Known rows, with every way that one mark hangs from another:
depam(betafa(tapil) kelitag nubemem(gegiv(dokizor))): [-11  32  19  44 -22  51   4 -67 -23 -30 -43  19   9  -3   4  -3  26   7
  -1   0 -33 -17  -1  25  -3  19 -12 -46 -17 -20 -27  14 -22   8]
dokizor(depam dipu): [  4  -5  -6   1  14  15 -14   5  40  40  26   3  26 -20 -24 -43  14 -19
 -32  -4  12  -9 -17  13  -8 -47  -6   0  -4   0  -5 -10  -2  -9]
dokizor(dipu(koduru)): [  0  25 -23 -36  47  -8 -10  -6  25  32  12   8  -7 -15   3 -42  20  -4
   9  15   9   3 -20  21 -17 -27  -5   8 -15  39 -11  10   7 -14]
datug(gegiv(koduru)): [ 19  34  32  -6   3 -13 -11  -5 -17   2  17 -11  17 -16  12 -21  11   4
 -25   8 -21  21  -8  20   7 -29  -7  22 -11   9 -18  -5 -39  19]
datug(gegiv(dokizor(depam dipu(koduru)) kelitag)): [ 55  10  53  -2  45  15 -16 -28  52  50  44  45  34 -15  -7 -54  38   7
  -3  -7   6  41 -23  14 -15  -3 -25  19 -33  -8   0  16 -40  -8]
gegiv(datug dokizor(dipu)): [ 14  18 -33  13   4  33   1 -13   3   1  31  29  62  -3 -27 -37  25 -11
 -12  -7  20  14 -42  11  14  16  28  -7 -16 -10 -17 -14   1  -6]
depam(kelitag nubemem(dipu gegiv)): [-31  41  -1  18 -23  13  -4 -23   8 -13 -19  -3 -19 -30 -11 -19  29 -41
 -10  26 -23 -25  -1  21  12 -33 -27 -24 -17  16 -33  36  -9  27]
nubemem(dipu): [ -4   8 -12 -14  10  -5  -3  -3   6  -6  11 -10   5 -20 -23 -28  21 -35
 -22  26 -15  13  -8   7   9 -35 -21   4  -3  19 -23   4  -2  -1]
depam(betafa): [-16  24  -8  10   9   2 -14 -22 -11 -20 -17  -8  12 -25 -11 -20  13  10
 -24  -4  -6   1  -5   8   2 -19   1 -18  -4   5  -8 -15 -24 -12]
nubemem(dipu(fome koduru)): [-19  30 -14 -52  48 -24   4 -14  -1  29  -4  -5 -21 -18  12 -41  30 -39
  23  20 -27  21 -11  13  -6 -31 -16  14 -23  40 -36  25 -11  -9]
datug(gegiv(dokizor(depam) kelitag koduru)): [ 53  -4  86  21  -4  23 -19 -21  -4  18  46  31  69   0   1 -33  24   7
 -28 -33 -23  42 -16  -4   4   6 -28  37 -28 -35  -7   0 -59  10]
gegiv(koduru): [ -5  16   9 -12   0  -3 -12   4 -23  -1  15  -1  28  -2   8 -21   8  -1
 -12 -10 -21   6 -12  -1   3 -16 -11  27  -7   7 -20  -3 -13   2]
dimoza(depam(nubemem)): [-26  34 -13 -35  -2  16 -13   0   0 -18  16  16  10   7  -2 -14  38  21
   0  -6   1   9 -33   7   5 -18 -12 -29  -7 -10 -31   4 -34 -12]
dimoza(depam(betafa(nivat) kelitag nubemem) tapil): [ -9  33  15  12 -21  63 -38 -22  26 -28 -39  -9 -16 -23  17  22  47  51
  -3  -6  13  -5   8  17   2  17  -8 -96 -20  -2 -52  16 -44 -28]
dimoza(depam(nubemem(dipu)) tapil(betafa(nivat))): [  1  17 -15 -32 -11  54  -8 -10  48 -26  15 -25 -19  -4   0  14  66   5
 -11  33 -10  42  -1  -5  19  -6 -46 -50 -16  16 -88  23 -12 -38]
gegiv(datug): [-11  33 -31   5  -1  14  -1  -4 -17 -23  12 -12  44 -23 -27 -19   0  -3
 -20  -9 -15  21 -35  13  19  -5  34  12   1   8 -20 -10  10  12]
datug(gegiv(dokizor kelitag koduru)): [ 43  17  70  16  -2  10 -16 -22 -23  -1  36  33  52   3   3 -26  29  15
 -13 -13 -27  46 -20  -3  12  19 -27  33 -19 -19 -11   7 -51  10]
dokizor(depam(nubemem(dipu(fome kelitag koduru)))): [-33  52 -16 -48  52 -15   2 -29  12  54   0   2 -19 -13  30 -55  45 -68
  54  -6 -13  -1 -11  21 -12 -29 -36  10 -38  17 -60  35 -29   1]
dokizor(depam(kelitag nubemem) gegiv(datug)): [  7  -3   2  23 -27  47   2  -1  -4  30 -24 -15  43 -20 -29 -19   2  -5
 -35 -36  -8   2 -31   9  17   0  39 -20 -10 -24 -18  23  -5  39]
tapil(betafa): [ -1  19 -33   7  -1   1  -2 -14 -11 -18   5 -39  10 -11 -19 -20  21  -4
 -40 -15 -28  22 -18 -14   7 -32 -12  27  15  28 -30  10   6 -20]
datug(gegiv(dokizor(dipu(fome koduru)) kelitag)): [ 27  38  39 -22  56  -2 -14 -33  20  53  29  41  11 -16   8 -53  55   5
  23   4 -12  41 -26  15  -3  11 -18  14 -26   4 -11  23 -45  -8]
datug(gegiv(dokizor)): [ 35  34  17  26   3  -2   2 -23 -13 -15  17  -6  34 -18 -14 -34  33  10
 -25  -8 -12  36 -19  15   7 -18 -14  10  -8  -4  -5  -2 -34  16]
datug(gegiv(dokizor(dipu) kelitag koduru)): [ 49  11  63   6  11  16 -25 -20  13  27  49  49  45   1   0 -35  39  11
 -15   8  -6  28 -19   4   8  16 -28  17 -18 -20 -12   2 -45   1]
depam(betafa(tapil) kelitag nubemem): [-22  24   5  14  -5  36  -9 -40 -11 -19 -60  -5 -11  -1   6  10  19   5
 -17   0 -33 -15  -3  24   3  10   1 -50  10  -4 -36   5 -18  -4]
depam(betafa kelitag): [ -8  25  -9  37  -7   9 -23 -26 -16 -13 -43 -20   1 -24 -11 -14   9   9
 -39 -16  -2 -20   0  10  -3 -15   8 -23   2  14 -11   4 -28  -9]
dipu(fome kelitag): [-38  56 -30   1  25 -26 -14 -16 -32  16   8 -24   3 -29   1 -43  28 -28
  22 -24 -22   0 -16   6  -8 -27  -5  36  -1  26 -35  24  -8   6]
gegiv(dokizor): [ 10  22 -11  23   1   8   0 -16 -23 -19  15   6  44  -7 -19 -34  27   1
 -11 -26  -8  21 -24  -4   3  -6 -13  11  -8  -4  -3   4  -8  -3]
betafa(nivat tapil): [ -1  12  14   3   2  23   3  -6  15 -22  -4 -26  25 -22  -5  17  10 -10
 -10  27 -47  41 -13   1  -4  -5   2  21   9  18 -30   6  31  10]
dimoza(depam(betafa nubemem(dipu(kelitag))) tapil): [-27  42 -20 -31  20  34 -21 -34  12 -14   9   8 -36  -7   6 -19  61  14
  29  26  27 -10  12  31   3  -8 -43 -72 -28   7 -71   6 -50 -28]
dokizor(depam(betafa) gegiv(kelitag)): [ 16 -34  45  11  10  29 -14 -11   6  31   0  10  35 -32 -39 -27   6  22
 -37 -18 -18  23  -9 -18  -2  -5   1  -2 -12 -23   9  12 -20  -1]
depam(betafa nubemem): [-32  42 -13  -4   4  10  -9 -31  -5 -22 -27   6   4 -10   0 -16  30   3
  -6  -4 -10  -9 -11  16  15  -7  -9 -48  -7 -15 -17 -10 -30 -12]
nubemem(dipu(kelitag) gegiv(koduru)): [-21  40   4  -8   2 -15   0 -18 -14   6  34  -3  -1 -23   7 -36  17 -49
  18  39 -15 -10   6  14 -11 -34 -37  48 -33  38 -51  26 -11  27]
dimoza(depam(nubemem(gegiv)) tapil(betafa(nivat))): [-22  37  -8  -5 -29  61  -9 -23  32 -40  18 -28 -11 -27   0   8  56  42
  -1  20 -23  27  -8   1   8 -12 -33 -36 -21  18 -66  30  -4 -16]

Rows:
[-35  41   1  21 -18  20  -6 -43  10 -18 -42   4 -25 -30  -5 -17  27 -27
 -13  32 -12 -37  17  26   7 -21 -23 -58 -25  10 -36  20 -39  13] -> depam(betafa kelitag nubemem(dipu gegiv))
[-29  26   2 -17  13  30   3 -37  -9 -25 -34   6  -1   5   4   4  21   7
   0  15 -37   5  -9  23  11   3 -10 -41   5 -18 -29 -15 -11 -10] -> depam(betafa(tapil) nubemem)
[-18  37   4  15  -7  25  14 -55   0 -31  -7  33  11 -11  -7 -30  48 -31
   7  31  -9  -8   6  14  14  -2 -40 -49 -43 -20 -27   5 -38   2] -> depam(betafa nubemem(dipu gegiv(dokizor)))
[-13  16  17 -15  -7   1   1 -10  -6  -3  28   8   7 -16  -2 -25   6 -36
  -6  46 -29  -2   2   9   4 -35 -30  25 -31  21 -32  11 -14  21] -> nubemem(dipu gegiv(koduru))
[  5  10  22  35  -7  34 -10 -27   9 -22 -54 -29   6 -29   3  32   6   2
 -26  15 -31  10   8   8 -10  14  11 -20   3  16 -38   8   0   0] -> depam(betafa(nivat tapil) kelitag)
[ 40 -44  28   3 -11  27 -20  21  10  88   2  -7  24  -8  -7 -32  -2  -6
 -39 -13  18 -19  -3   1 -15 -26   8   4 -13  -3 -12  20 -12  12] -> dokizor(depam(kelitag) dipu gegiv(koduru))
[ 43  27  41  14  -2   0  -1 -17 -26  -2  25   6  43   0  13 -30  25  11
 -17 -10 -15  32 -10  14   5  -3 -17  21 -20 -12 -19  -5 -50  13] -> datug(gegiv(dokizor koduru))
[  9  16   8  30  -6  37  -8 -22 -18 -30  33  35  82  -7 -35 -23  23   6
  -9 -33 -24  42 -47 -11  28  44  18  26 -11 -22  -8   5  -1   3] -> gegiv(datug dokizor kelitag)
[ 13   9  23 -17  35  36 -14 -27  48  45  29  66  35   9   5 -51  52 -11
  27 -26   3  14 -33  -1  -5  20 -38  -9 -37 -27 -11  23 -20 -22] -> gegiv(dokizor(depam(nubemem) dipu(koduru)) kelitag)
[ 18  23  65  -4   6  -4 -26  -8  -5   6  29  12  30 -18   3 -15  16  16
 -22   4 -39  35 -13   7  14  -2 -17  33  -5  -2 -14   7 -41  15] -> datug(gegiv(kelitag koduru))
[ 32  20  28  13  23  14  -6 -21  21  58  26   9  31 -18  -6 -58  38 -17
 -18 -15   6  16 -20  24  -5 -35  -7  -6 -16 -25 -11  -9 -53  -1] -> datug(gegiv(dokizor(depam dipu(fome))))
[-37  35  26 -35  39  -9  -7 -29   9  20  19  22 -17 -37  -3 -39  29 -28
  36  37 -58  23  -8   9  -7 -14 -28  31 -33  37 -22  49  -8  10] -> nubemem(dipu(fome koduru) gegiv(kelitag))
[ -4 -17  24 -37  13  34 -16   9 -15  70  30  33  48  -7 -15 -29  14   6
   4   4 -26  25 -41  -7  28  34  37  20 -14 -16 -24  19  -7  16] -> dokizor(dipu(fome) gegiv(datug kelitag koduru))
[-37  21  31 -20  -3  25  -9 -20 -19   8  37  35  37 -23  -8 -20  12 -35
  15  31 -55  23 -22   4  30  16   6  37 -35   0 -45  21 -20  26] -> nubemem(dipu(fome) gegiv(datug kelitag koduru))
[ 59  -1  46  10   6  22  -7 -11  22  47  41  25  51   2  10 -46  25  -6
 -30  -9  19  13 -11  17  -8 -25 -17   8 -29 -28 -14 -15 -55   1] -> datug(gegiv(dokizor(depam dipu) koduru))
[ 39  30   9  16  15   5  -2 -20  18  14  31  14  26 -17 -17 -44  41   0
 -27  13  14  20 -20  23   1 -25 -12  -6  -8  -3  -3  -8 -29   4] -> datug(gegiv(dokizor(dipu)))
[  9   4  11  33   3  36  -3 -43  30  17  18  33  36 -24 -18 -51  22  -6
 -21   1  22 -18  -1  15 -17 -25 -11 -28 -38 -20   3 -17 -32  -9] -> nubemem(gegiv(dokizor(depam(betafa) dipu)))
[ -8  14  22  -5  -6  27 -22  -3 -20  -8  31  25  66  -4 -10 -11   3   6
 -10 -14 -34  29 -35  -4  28  36  20  39 -12  -8 -26   1  -7  11] -> gegiv(datug kelitag koduru)
[ 27 -14  41  22 -14  54 -15 -17 -13   6  45  48 105  11 -12 -28   8  -3
 -15 -48 -20  35 -40 -17  19  43   8  41 -32 -43 -19  -4 -25   2] -> gegiv(datug dokizor(depam) kelitag koduru)
[ 37 -36  13   7 -15  48 -10  17   8  76   6   0  49  -9 -16 -25 -13  -4
 -40 -14  18  -5 -22   9  -1   0  45   5 -19 -10 -23   8 -11  24] -> dokizor(depam(kelitag) dipu gegiv(datug koduru))
[-37  36  13  28 -15  40  -5 -52 -10 -27 -51  -5 -18 -20   2   6  10  10
  -6  17 -44 -25   7  33  -5  -6  -5 -42  -5   1 -28  17 -11  14] -> depam(betafa(tapil) kelitag nubemem(gegiv))
[-39  30  54   7  -8  49  -5 -52  31 -41 -15  26  16 -31  -2  27  28   5
  13  42 -70  23  -4   3   9  35 -19 -24 -15 -16 -33  18   1  13] -> depam(betafa(nivat tapil) nubemem(gegiv(kelitag)))
[-34  67 -30 -29  52 -34 -11 -24 -28  31   1 -18 -16 -28  24 -49  30 -22
  51 -20 -17   8 -21  16 -23 -19  -6  44 -18  49 -37  35  -8  -1] -> dipu(fome kelitag koduru)
[-16   9   2 -12  10  23  -2 -29  30   4 -17  14   5 -10  -8 -28  31 -41
 -22  14  -5 -10   2  15  10 -27 -29 -51 -24 -23 -30 -15 -44 -13] -> dokizor(depam(betafa nubemem(dipu)))
[-16  22  26 -24  31  -4  -5 -26  24   0  28  22  -7 -34 -10 -35  23 -21
  20  44 -38  24  -7   6  -8 -13 -37  30 -33  43 -15  43   4   9] -> nubemem(dipu(koduru) gegiv(kelitag))
[-36  53   0  30 -28  17 -11 -24  -8 -16 -21 -10  -5 -30  -8 -21  20  -7
  -7  -7 -26 -28 -13  21   2 -25 -11 -16  -7  10 -18  33  -7  31] -> depam(kelitag nubemem(gegiv))
[ 37  58 -10  -4  56 -23   0 -33  15  38  31  12   0 -18  14 -60  50 -12
  30  10  30  18 -13  32 -28 -15 -22  21 -31  32 -28  16 -30   2] -> datug(gegiv(dokizor(dipu(kelitag koduru))))
[ 24   3   4  -2   5  16  -8  -3  -8  25  33  36  45  17   5 -40  28  -9
  -5  -7  12  -3 -17   0  -1   4 -18   6 -20 -12 -18 -10 -18 -13] -> gegiv(dokizor(dipu) koduru)
[ 27 -43  64 -10  -3  27 -15  11  -4  51  30  12  55 -10 -17 -26  -1  14
 -26 -24 -30  31 -14 -26   0   0 -12  39 -17 -20   1  25  -8  15] -> dokizor(depam gegiv(kelitag koduru))
[ 13 -19  33 -17  -8  33  -8   8 -30  21  28  18  64  -5 -25  -9   0  21
 -11 -10 -36  44 -34 -16  25  37  29  40 -13 -12 -15  18   2  29] -> dokizor(gegiv(datug kelitag koduru))
[-13  18  24  -9 -19  55 -13 -31  20 -27 -46   1  -1   3  19  42  34  26
  -8  17 -13   9  -5  11 -10  25   4 -65  -4  -5 -61  12 -37 -18] -> dimoza(depam(betafa(nivat tapil) kelitag nubemem))
[ 11  10  21  77 -26  40  -8 -47  -6  -8 -21   7  35 -31 -14 -36  10   1
 -33 -32   6 -19   8  10 -20 -15  -5 -19 -34 -13  -1   9 -40   6] -> nubemem(gegiv(dokizor(depam(betafa kelitag))))
[-39  46  14 -10 -17   9  -1 -17 -18 -10  11  13  16  -9  17 -21  19  -8
  13   7 -34 -16 -12  15  12 -18 -22   1 -27  -5 -25  11 -15  25] -> depam(nubemem(gegiv(koduru)))
[ -3  -4  -6   6  21  20 -16 -20  41  30   6  10  17 -20 -17 -39  12  -8
 -37  -1  24 -17  -5  19 -13 -36  -1 -31 -13  -9  -4 -28 -27 -24] -> dokizor(depam(betafa) dipu)
[ 24 -45  68  -5   0  32 -21  -5  -6  45   6  21  45  -9 -15 -21   2  25
 -32 -19 -18  21  -3 -19   0  10  -4  10 -23 -29  -1   9 -36   1] -> dokizor(depam(betafa) gegiv(kelitag koduru))
[-23  37 -25 -45  56 -13 -13  -8  11  56   3   5 -17 -14  13 -48  28 -12
  26   8  -7   4 -23  23 -13 -24   1   5 -16  31 -19  15  -5 -17] -> dokizor(dipu(fome koduru))
[  3  12  -6  10 -13  38 -40   1  -7 -10   4 -20 -11 -20 -17 -11  23  56
 -19 -20  12   0  -7  19  -8 -21  -4 -35  -2  27 -29  22 -19 -17] -> dimoza(depam(kelitag) tapil)
[-21  32  18  27 -42  47 -10 -20  -9   5  -6   6  48 -12   5 -13  -6 -16
 -12 -26 -19 -27 -20  26  12  -1  21   0 -35 -20 -38  12 -24  41] -> dokizor(depam(kelitag nubemem(gegiv(datug koduru))))
[-37  24  11 -18   6  32  19 -50  11 -29 -20  13 -20 -16  -5  -2  24 -26
   3  66 -43  -4  10  31   7 -16 -30 -43 -15  -1 -43   1 -11  11] -> depam(betafa(tapil) nubemem(dipu gegiv))
[-19  29   4 -27  23   9  -7 -22  16  54 -36  -2 -24 -12  27 -38  34 -54
  15 -12 -19 -10  -6  18  -6 -26 -22 -20 -28   7 -44  42 -35  -3] -> dokizor(depam(kelitag nubemem(dipu(fome koduru))))
[ 20 -17  -7 -29   5  30   1  20  -9  50  26  12  45  -6 -17 -25  -1   3
 -16  16   8  15 -26   8  18   5  40   9 -17  -2 -23  -2   7  19] -> dokizor(dipu gegiv(datug koduru))
